What can hang from each mark:
j_438: j_14
j_431: j_670 j_688
j_14: j_198 j_550 j_688
j_469: j_688
j_688: j_14 j_36 j_431 j_469
j_550: j_14
j_36: j_688

Known rows, with every way that one mark hangs from another:
{j_431 j_670 {j_688 j_36}}: [ 0.66  0.02 -0.45  2.55  0.28 -2.96  1.28 -1.45  0.05 -3.04  0.33  0.91
 -0.64  0.94  2.24  1.60 -0.68  1.07  2.58 -0.60  4.82  0.20]
{j_14 j_198 j_550}: [ 1.29 -0.49  0.30  0.76  2.21  0.64 -0.26 -0.38  1.85 -3.42  0.86 -2.96
  2.67  0.13 -0.84  2.24 -1.21  1.76  1.03  0.23  1.68  1.54]
{j_14 j_198 j_550 j_688}: [ 1.04 -1.45  2.32  2.77  0.52  2.42 -1.06 -0.13  2.69 -4.00 -0.69 -5.05
  2.22 -0.26 -0.04  3.14 -2.06  2.86  4.07 -0.85 -0.18  0.22]
{j_36 j_688}: [ 0.45  0.07  7.69  1.03  1.54 -0.92  0.75 -2.19 -3.28 -5.13  1.41 -1.18
  2.49  2.31 -1.17  1.16 -2.91 -1.18  5.10  0.84  5.20  1.72]
{j_469 {j_688 j_14 j_36 j_431}}: [-1.43  1.00  3.54  1.22 -1.75 -2.70  0.34 -1.66 -1.65  1.37  0.44  2.11
  1.26  2.74  0.90  0.89 -1.63 -1.19 -3.01 -2.17  1.41 -0.40]
{j_438 j_14}: [-0.27 -0.26  1.78 -0.15  1.42 -2.09  1.29 -2.13 -2.69 -1.26  0.91 -0.23
  0.87  2.75 -0.39  0.90 -0.86  1.16 -0.01 -0.33  4.35  1.10]
{j_688 j_14 j_36 {j_431 j_670}}: [-0.15  0.22  0.05  1.58 -1.46 -4.37  1.12 -0.28  1.59  0.51 -0.92  2.55
  0.51  3.70  2.43  0.15  0.16 -1.11 -2.78 -2.75  4.17  0.69]
{j_550 {j_14 j_198}}: [ 0.36 -0.54  0.17  4.23  1.80  0.69  0.10 -0.54 -0.08 -0.64  2.35 -1.32
  2.79  2.36 -0.25  0.81 -1.42  1.15  1.37  0.97  2.62  0.11]
{j_550 {j_14 j_198 {j_688 j_431 j_469}}}: [-0.19 -1.25  1.56  5.04 -1.03  2.22 -3.88  0.75  2.49  2.27 -2.20 -3.71
  2.16  1.49  3.16  0.93 -1.16  3.30  0.89 -2.38 -2.16  0.04]
{j_469 {j_688 {j_14 j_198} j_36 j_431}}: [-1.47 -0.04  0.99  2.52 -2.12 -2.25 -0.04 -0.81 -0.16  1.51  0.82  1.49
  2.19  1.89  1.50  0.98 -0.44 -1.07 -3.26 -1.82 -0.92 -0.23]
{j_469 {j_688 j_36 {j_431 j_670}}}: [ 0.65 -0.40  1.25  1.54 -0.86 -1.77 -0.36 -1.63  1.33  0.03  2.06  2.35
  0.05  0.39  1.60  2.36 -1.47 -0.55 -1.43 -1.65  3.12  0.38]
{j_14 j_198 j_688}: [ 0.72 -1.50  2.62  3.43 -0.25  1.51 -0.66 -1.12  0.22 -3.58 -0.24 -3.45
  1.42  1.03  1.04  2.17 -1.79  1.47  5.15 -0.59  1.80 -0.53]
{j_14 j_550 j_688}: [ 0.96 -0.37  4.83  1.47  0.79  1.83 -0.70 -1.01  1.01 -4.20 -0.73 -4.31
  1.00  0.78 -0.78  2.93 -3.50  2.49  4.11 -1.21  2.05  0.18]
{j_550 {j_14 {j_688 j_36}}}: [-0.22 -0.22  1.47  3.57 -1.17  0.19 -0.11 -0.67 -1.22 -0.60 -0.59 -0.23
  0.32  3.43  0.35  1.23 -2.19  1.91  1.93 -1.36  3.05 -1.22]
{j_688 j_36 j_469}: [-0.61  0.53 -0.16 -2.66 -0.17 -2.30 -1.61 -0.95 -2.70 -1.56 -1.85  2.51
 -0.49  2.81  0.73  1.07  0.41  2.83 -2.11 -2.23  3.77  1.01]
{j_688 j_14}: [-0.72  0.99  4.72  1.65  0.72 -1.95  1.53 -1.62 -2.71 -2.30  0.55 -0.09
  1.41  4.06 -0.51  0.36 -1.99  0.00  1.50 -0.61  4.38  0.10]
{j_688 j_14 j_431}: [-0.14  0.85  4.16  1.88  0.12 -2.46  0.66 -1.39 -0.99  0.25 -0.26 -0.89
  2.10  3.54  1.45 -0.12 -1.51 -1.55 -0.48 -1.32  3.54  0.51]
{j_688 j_36 j_431 j_469}: [-0.18  0.57 -0.81 -2.55 -0.82 -2.48 -2.60 -0.65 -1.09  0.71 -2.52  1.55
  0.26  2.44  3.11  0.24  0.91  1.33 -4.18 -3.19  3.07  1.43]
{j_550 {j_14 j_198 j_688}}: [ 0.14 -1.55  2.41  6.32  0.04  2.11 -0.73 -0.21  0.77 -1.00  0.65 -3.27
  2.25  1.98  0.57  1.53 -2.38  2.16  4.36 -0.14  0.85 -1.08]
{j_36 {j_688 j_469}}: [-0.38  0.03  7.24 -0.52  1.37 -0.86 -1.45 -1.49 -3.40 -4.28 -0.57 -0.86
  1.77  2.12 -0.82  1.08 -2.05  1.25  3.30 -0.44  3.21  2.31]

Rows:
[ 1.14 -2.41 -2.01  3.40 -2.60 -0.68 -1.22  0.26  4.58 -0.61 -1.48 -0.97
  0.43  0.80  4.23  1.74  0.33  0.34  1.06 -2.98  1.40  0.03]
{j_14 j_198 {j_688 j_36 {j_431 j_670}}}
[-0.31 -0.40  1.19 -0.81 -2.42 -0.93 -3.22 -0.39 -0.13  0.39 -4.31 -0.57
 -0.30  2.03  3.81  0.99 -0.21  2.36 -1.05 -4.24  1.00  0.46]
{j_14 {j_688 j_36 j_431 j_469}}
[-0.14  0.62  4.57  5.45  0.62 -2.76  2.24 -1.25  0.25 -2.77  0.98 -1.00
  0.39  2.05  1.22  1.06 -2.18  0.73  4.34 -0.42  3.42 -0.18]
{j_431 j_670 {j_688 j_14}}
[-0.78  0.09  1.24  1.43 -0.45 -1.79 -2.07  0.29  0.43  1.29 -2.19 -1.13
  2.15  2.58  2.71 -0.15  0.47  1.25 -2.41 -2.39 -0.92  1.12]
{j_688 {j_14 j_198} j_431 j_469}
[-1.43  0.30 -1.84  0.03 -2.00 -3.34 -1.82  0.79  0.31  1.71 -3.39  1.54
  1.51  3.21  3.43 -0.37  1.83  1.06 -5.50 -3.56 -0.56  1.09]
{j_688 {j_14 j_198} j_36 j_431 j_469}
[-0.60 -1.23  2.05  4.74 -0.41  2.51 -2.89  0.45  0.60 -0.46 -1.42 -2.94
  1.60  1.66  0.78  1.57 -1.54  4.64  2.71 -1.50 -1.29 -0.35]
{j_550 {j_14 j_198 {j_688 j_469}}}
[-1.25  1.57  1.94  2.36 -0.33 -3.91  2.11 -1.40 -2.96 -1.73 -1.34  0.50
  0.51  3.40  1.50  0.28 -0.75  0.11  0.85 -1.17  3.00 -0.48]
{j_431 {j_688 j_14 j_36}}
[ 0.60 -0.77  5.95  0.91  0.27 -1.57 -2.08 -0.62  1.20 -2.03 -0.71 -0.77
  1.58  0.89  1.95  1.10 -1.63  0.17  1.92 -1.73  2.61  2.99]
{j_36 {j_688 {j_431 j_670} j_469}}
[ 0.25 -0.97  0.23  0.86 -2.82 -1.23 -3.10  0.14  2.98 -0.12 -3.59  0.29
 -1.09  1.40  4.01  1.74 -0.02  2.69 -0.66 -4.66  1.52  0.48]
{j_14 {j_688 j_36 {j_431 j_670} j_469}}
[-2.00  1.34  1.00 -1.31 -1.18 -3.56 -0.44 -0.36 -2.98 -0.85 -2.44  2.92
 -0.23  4.46  0.50  0.04  0.51  2.37 -3.21 -2.93  2.51  0.69]
{j_688 j_14 j_36 j_469}
[ 0.97 -0.30  0.92  0.43 -1.17 -0.20 -1.48 -0.39  2.45 -0.99 -2.57 -2.64
  0.89  1.03  2.07  2.12 -1.46  1.00 -0.57 -3.02  1.23  0.45]
{j_14 j_550 {j_688 j_36 j_431}}
[-0.23  0.13  1.67  2.00  1.18 -0.66  0.88  0.25  1.56 -2.54  0.28 -2.33
  2.79  1.78 -1.14  1.44 -1.18  1.30  0.03 -0.44  0.47  1.06]
{j_688 {j_14 j_198 j_550}}
[ 0.57 -1.75  1.73  6.43 -0.63  1.95 -1.54 -0.02  2.48  1.45  0.14 -4.26
  2.99  1.60  2.55  0.87 -2.24  0.74  2.33 -1.02 -0.23 -0.76]
{j_550 {j_14 j_198 {j_688 j_431}}}
[ 0.36 -0.97 -1.29  0.40  1.81 -0.73  0.66 -0.30  1.14 -1.53  0.42 -2.50
  2.31  0.56 -0.73  1.87 -0.20  2.48 -1.32 -0.26  0.15  2.20]
{j_438 {j_14 j_198 j_550}}
[ 0.63 -2.99  0.36  4.56 -1.23 -0.60 -0.59 -0.14  4.34  0.75 -0.92 -2.96
  1.10  0.39  3.46  1.50 -0.47  1.32  1.41 -2.45 -0.20  0.67]
{j_438 {j_14 j_198 {j_688 {j_431 j_670}}}}
[-0.12  0.20 -0.59  0.88 -0.08 -2.89 -0.80 -0.67  0.03 -2.23 -1.75  1.38
 -1.43  0.71  2.71  1.48  0.11  3.46  0.56 -1.98  3.13  0.85]
{j_431 j_670 {j_688 j_36 j_469}}
[-0.87  1.00  7.85  0.41  0.35 -1.69 -1.69  0.27  0.45 -1.30 -2.77 -2.55
  3.12  1.88  0.02  0.58 -2.04  0.55 -0.63 -2.45 -0.97  3.06]
{j_36 {j_688 {j_14 j_550} j_431 j_469}}
[-0.61  1.11  0.25 -0.23  0.23 -2.67 -1.16 -1.30 -2.87 -1.85 -2.22  0.52
 -0.28  1.50  2.29  1.00 -0.01  3.11  0.06 -1.67  2.20  0.66]
{j_431 {j_688 j_36 j_469}}
[-0.78  0.20  4.32  3.11  0.67  0.62  0.35 -0.52  0.86 -1.97  2.12 -1.77
  2.68  0.27 -2.42  2.89 -2.77  1.76  0.40 -0.04 -2.06  0.42]
{j_469 {j_688 {j_14 j_198 j_550}}}
[-0.13 -0.95 -1.47 -0.18 -1.50  0.75 -3.11  1.12  2.47 -2.42 -3.87 -2.12
  0.43  0.10  1.13  2.66  0.16  5.19 -0.60 -3.42 -2.02  0.80]
{j_14 j_198 j_550 {j_688 j_36 j_469}}
[-0.88  1.29  2.93  0.60 -1.04 -2.09 -0.03 -0.75  0.69  0.94  0.17  0.50
  1.74  1.28 -0.18  1.86 -2.11  0.06 -4.24 -2.36 -0.58  0.56]
{j_469 {j_688 {j_14 j_550} j_36 j_431}}
[ 0.02  0.50  2.81  1.22  0.28 -1.80 -1.62  0.94  4.42  0.22 -2.19 -1.02
  0.92  1.22  1.29  1.20 -1.11  2.92 -2.98 -3.46  0.23  2.32]
{j_688 {j_14 j_550} {j_431 j_670} j_469}
[-1.99  1.68  1.49  0.91 -0.84 -3.94  0.02 -0.68 -3.09 -0.85 -3.30  1.09
 -0.20  3.15  2.04  0.14  0.16  2.67 -0.75 -2.43  1.04  0.10]
{j_431 {j_688 j_14 j_36 j_469}}
[-1.31  0.05  5.79  1.12  0.34 -0.90 -1.13  1.01  0.44 -3.62 -2.03 -2.32
  3.46  1.54 -1.40  1.37 -1.37  2.20  1.19 -1.33 -2.50  2.85]
{j_36 {j_688 {j_14 j_198 j_550} j_469}}
[ 0.39 -0.13 -1.52 -1.20 -0.90 -3.00 -2.21 -0.17  2.00  0.32 -1.70  2.46
 -0.53  1.86  3.19  0.91  0.81  1.92 -3.47 -3.57  3.48  1.67]
{j_688 j_36 {j_431 j_670} j_469}
[-0.46  1.19  3.45 -0.34  0.43 -1.35 -1.98  0.34  1.32  0.81 -2.96 -1.99
  1.93  2.18  0.86  0.73 -1.17  2.29 -3.55 -3.02 -0.41  2.01]
{j_688 {j_14 j_550} j_431 j_469}
[ 0.22 -2.27  0.89  2.96 -1.21 -0.09 -0.88 -0.80  1.46  0.83 -1.63 -3.74
  2.02  1.12  3.09  1.07 -0.37  1.00  1.01 -2.08 -0.68  0.38]
{j_438 {j_14 j_198 {j_688 j_431}}}
